Known rows, with every way that one mark hangs from another
{z_43 z_343 {z_535 z_7 z_576}}: [-25.8 -32.4   3.5  48.7   0.8 -33.2  43.1  16.9  10.7 -16.2  -4.9 -47.8
   4.9  -9.2   9.0 -19.6  10.8 -17.7 -38.8]
{z_535 {z_43 {z_343 z_7}}}: [-11.2  -7.4   1.7  34.1   2.9   3.3  12.7 -18.3 -18.1  -6.5   0.8 -42.1
  14.4 -14.9  37.9  -3.9  50.7  19.5  -9.5]
{z_343 {z_391 z_576}}: [-12.7  36.4  28.4 -13.6   2.7  -5.9  12.0 -18.4 -26.4  26.1 -23.8   3.1
 -19.5 -19.6  15.3  -1.4 -17.3   8.4  12.2]
{z_535 {z_7 {z_343 z_391}} z_576}: [-20.7 -28.0  23.6  59.4  14.9   6.6  51.2 -16.1  -6.3   6.3 -16.0 -53.4
 -31.3  -7.9  -4.2 -21.5  -4.8  29.3  -1.0]
{z_43 z_343 z_535}: [-16.5   1.4   1.9  -2.4   7.7 -36.2  11.4  17.9  11.1  -1.3  -7.7 -23.3
   1.0  -3.4  21.4  -2.9  21.7  -4.4 -34.2]
{z_7 z_343}: [-10.2 -16.9   9.8  -5.1  21.8  -1.7  16.4   8.8  -5.5  23.7  -6.6  -4.8
 -29.8   0.1   0.4  -4.7   1.9  37.0  -4.1]
{z_535 {z_7 z_343} z_43 z_576}: [-27.6 -51.9   9.7  71.0  10.3   9.1  38.8  -4.5 -23.5   8.8  -1.0 -46.0
 -23.3 -23.5  -7.6 -32.3  11.2  23.7  -6.5]
{z_391 {z_343 z_7}}: [ -0.6  -8.8  -4.9   9.9   2.7  -1.3  23.4  -5.4   2.9  -5.4  -5.0 -26.9
   5.6   2.2  42.2   3.9  31.7  22.3 -18.4]
{z_43 {z_343 z_7} z_535}: [ -1.9   6.4   8.8  15.2   0.1  -8.8  22.7   7.7   6.0 -16.0  -4.5 -47.4
   8.7  -8.3  26.4 -11.7  22.2   3.5 -38.5]
{z_43 {z_535 {z_7 z_343} z_576}}: [-17.7 -35.1  16.1  43.4   8.2  -2.3  44.4  19.5   0.5   1.1  -6.4 -42.7
 -34.6 -17.7 -20.5 -37.6 -20.1   8.0 -31.2]
{z_343 z_43 {z_391 z_576}}: [-19.6  67.9  29.8  -8.6  13.6 -10.3  -0.8 -43.4 -30.5  36.2 -30.5   1.0
  -9.4 -27.2  25.1   5.5   2.3  14.4  13.3]
{z_535 z_7 {z_43 {z_343 z_391}} z_576}: [-32.3 -23.2   9.7  83.9   3.7 -11.6  38.1 -32.9 -14.2  -9.8 -11.8 -70.7
   6.2 -20.2  25.0 -13.3  40.8   5.1  -4.4]
{z_391 z_576}: [-13.8   7.0  13.0 -24.9   0.4 -14.6  13.8  11.7 -29.3  29.9  -8.3  32.4
  -9.1 -15.9   8.8  -4.6 -20.9  -1.8   2.6]
{z_535 z_7}: [-26.8 -37.0  23.7  16.5   1.2  -3.5  39.1  -5.5  -2.8   2.6   6.2  -6.0
   4.5   2.4   0.2 -14.6  -6.5  29.4   2.0]
{z_533 {z_343 z_7 {z_43 z_535}}}: [ -8.4  39.6  27.6   9.9  15.0   8.2  12.7 -12.8  -9.0   6.9  -9.7 -60.8
 -26.1 -32.6  14.4 -25.6   4.1  10.4 -22.9]
{z_535 z_576}: [-21.4 -29.5  -6.2  19.6  20.5   0.2  27.4   7.0  -3.7  16.0  -5.8  -0.3
 -30.1  -7.1  12.9 -19.5   2.6  -9.6  -0.7]
{z_343 z_7 z_391}: [ -1.5  24.3  33.1  20.8   8.8  34.2  27.2 -39.3  -9.6  -1.1 -14.5 -42.6
 -15.8 -10.8  25.8 -14.0   7.4  35.6   9.9]
{z_343 z_43}: [-25.0  17.9  10.1  -4.5  26.4  -6.5   2.5 -23.4  -6.6  28.3  -8.4   9.5
  -3.6  -5.8  23.8  -1.1  23.4  20.8   3.1]
{z_343 z_7 z_43 {z_391 z_576}}: [ -4.7  72.8  36.4  12.3   6.6  19.6  12.0 -52.8 -36.7  19.8 -29.1 -24.4
  -1.0 -32.6  32.8  -4.7   4.6  22.2   7.4]
{z_535 z_43 z_576}: [-26.0 -29.1  -6.2  40.1  18.2   7.9  13.5  -7.1 -20.5  16.3  -2.3 -17.2
 -28.9 -28.1  14.5 -26.9  21.3  -8.7   2.9]
{z_535 z_7 z_576}: [-29.8 -51.9  10.3  45.8   6.7  -0.7  50.6  -0.2  -3.9   1.2   1.1 -19.5
  -9.4  -5.6   1.2 -25.9  -6.9   2.2  -2.7]

Rows
[-27.8 -27.9  11.4  55.1  21.2  -2.3  41.6 -12.6  -9.2  16.6 -10.0 -32.2
 -13.5  -9.3  -1.8 -19.4   7.9  23.9 -10.2] -> {z_535 {z_7 {z_343 z_43}} z_576}
[ -3.0  40.0  -0.6  -2.3  -2.9 -15.4  10.8 -17.4 -26.0  15.7 -19.3  -7.1
  21.0 -20.0  45.9  13.9  24.2   7.4 -19.5] -> {z_391 {z_343 z_7 z_43} z_576}
[-25.6  49.1  47.1  24.3  14.7 -12.0  17.2 -34.5  -4.8   9.8 -19.9 -74.4
 -25.5 -30.6   5.0 -20.4  -2.7  19.4 -10.3] -> {z_533 {z_343 {z_43 {z_535 z_7}} z_391}}
[ -3.7  20.9  10.5  50.5   7.1   0.0  31.7 -13.8   5.3 -20.6 -23.9 -80.8
 -14.9 -21.4  32.3 -18.8  22.5 -13.2 -32.2] -> {z_43 {z_343 z_7 z_391} {z_535 z_576}}
[-29.4  13.6  27.2  17.6  10.3 -10.7  17.0 -16.7  -1.2  10.0  -4.8 -17.9
   0.0 -16.3   2.9 -20.3   3.1  18.4 -18.7] -> {z_343 {z_43 {z_535 z_7}}}
[ -4.8  73.4  39.9   7.4   7.9   8.8  13.9 -40.9 -36.5  21.1 -27.9 -56.9
 -20.4 -39.9  26.0  -7.8  -2.1  15.2   2.7] -> {z_533 {z_343 z_7 z_43 {z_391 z_576}}}
[ -3.0  28.3  36.6  14.5  12.4  21.7  26.6 -26.9 -11.4   1.2 -16.7 -72.1
 -33.4 -21.6  20.6 -17.1   0.7  25.9   4.6] -> {z_533 {z_343 z_7 z_391}}
[-20.9  53.4  25.1  24.7  29.1  -9.1   8.0 -25.5  -4.9  18.4 -30.1 -71.0
 -51.6 -37.6  13.7 -23.2   3.3  -9.3 -13.0] -> {z_533 {z_343 {z_43 {z_535 z_576}} z_391}}
[-25.7 -33.6  15.7  39.9   3.9  -3.8  41.8  13.2   1.9  -5.0  -0.4 -30.5
 -22.8 -18.1  -9.4 -39.6 -18.6  -8.9 -25.1] -> {z_43 {z_535 z_7 z_576}}
[-34.3 -48.1  -2.7  74.5   1.7 -17.2  39.0  -9.4 -12.8  -8.5   1.6 -50.0
  13.7 -18.2  20.3 -16.6  39.2  -2.1 -11.7] -> {z_535 z_7 {z_43 z_343} z_576}
[  4.4  10.3  -1.5  -7.5 -11.9 -13.0  20.7   4.4 -22.7   5.2 -12.6  -6.8
  11.0 -15.0  38.5   8.9   6.2   4.8 -20.1] -> {z_391 {z_343 z_7} z_576}
[-14.2  12.7   4.9  19.8  32.0  -6.2  10.2   1.7  -4.1  26.0 -18.5 -26.1
 -39.9 -21.0  -0.1 -18.9   8.5  10.9 -26.1] -> {z_7 {z_343 {z_43 {z_535 z_576}}}}
[-21.5  11.6  30.1  32.8  -1.1 -29.7  32.5 -14.8  10.2 -15.8 -14.0 -62.3
  11.8  -5.4  15.1  -8.0  12.3  16.5 -25.6] -> {z_43 {z_343 z_391} {z_535 z_7}}
[-14.4 -22.9 -12.8  62.2   9.3   6.7  24.3 -10.7 -17.1  -7.1  -4.9 -54.2
  -0.5 -23.6  38.1 -17.1  50.5  -8.3 -14.5] -> {z_535 {z_43 {z_343 z_7}} z_576}
[ -4.2  28.5  27.5  -9.3  12.1  -2.9  14.7  -9.1 -26.5  31.1 -26.0 -10.5
 -33.6 -17.5   3.4  -1.5 -17.3  32.4   4.1] -> {z_7 {z_343 {z_391 z_576}}}
[ -1.7  86.6  42.8  10.2   1.6  15.3   8.0 -41.5 -30.2  12.0 -30.9 -39.3
 -12.2 -43.9  21.6 -17.9  -7.1  11.3 -12.6] -> {z_343 z_7 {z_43 z_535} {z_391 z_576}}
[ -9.4  56.5  36.1  20.5  19.7  17.5  15.2 -48.9 -15.0  11.0 -22.0 -73.6
 -25.7 -26.8  28.8 -10.5  18.1  30.1   4.0] -> {z_533 {z_343 z_7 z_43 z_391}}
[ -7.1  33.1  17.9  31.1  -5.4   1.5  12.2 -33.7 -36.6   1.3 -18.4 -50.1
  11.4 -32.0  39.9   0.3  35.6  13.8  -2.0] -> {z_535 {z_43 {z_343 z_7 {z_391 z_576}}}}
[-29.0   8.4  21.0  33.9  16.7 -16.9  26.0  -3.0  -4.3  10.4  -9.7 -58.2
 -29.5 -31.7  -0.7 -30.3  -4.6  -8.2 -23.9] -> {z_533 {z_343 {z_43 {z_535 z_7 z_576}}}}
[-16.5  34.9  -7.0 -18.4   4.0 -41.4  -1.2  -7.6 -20.5  30.0 -21.3  15.5
  13.9 -15.6  40.4  21.9  22.0   0.8 -15.9] -> {z_391 {z_343 z_43} z_576}
[  1.0  43.8  41.3   2.9  -0.8  11.6  25.2 -18.7 -32.4  10.9 -22.4 -54.7
 -28.3 -35.0  17.0 -14.2 -18.9  11.2   4.1] -> {z_533 {z_343 z_7 {z_391 z_576}}}
[ -7.9  56.0  28.1  47.8  19.6  29.0  18.7 -47.5  -6.8   1.7 -28.9 -67.9
 -27.9 -35.1  26.1 -29.3  13.3   4.5 -15.4] -> {z_343 z_7 {z_43 {z_535 z_576}} z_391}
[-13.1   3.2   0.4  71.0  10.8  13.3  23.4 -35.6 -18.7  -8.8 -16.8 -75.4
  -7.3 -27.9  42.7 -14.1  51.6   0.5  -6.2] -> {z_535 {z_43 {z_343 z_7 z_391}} z_576}
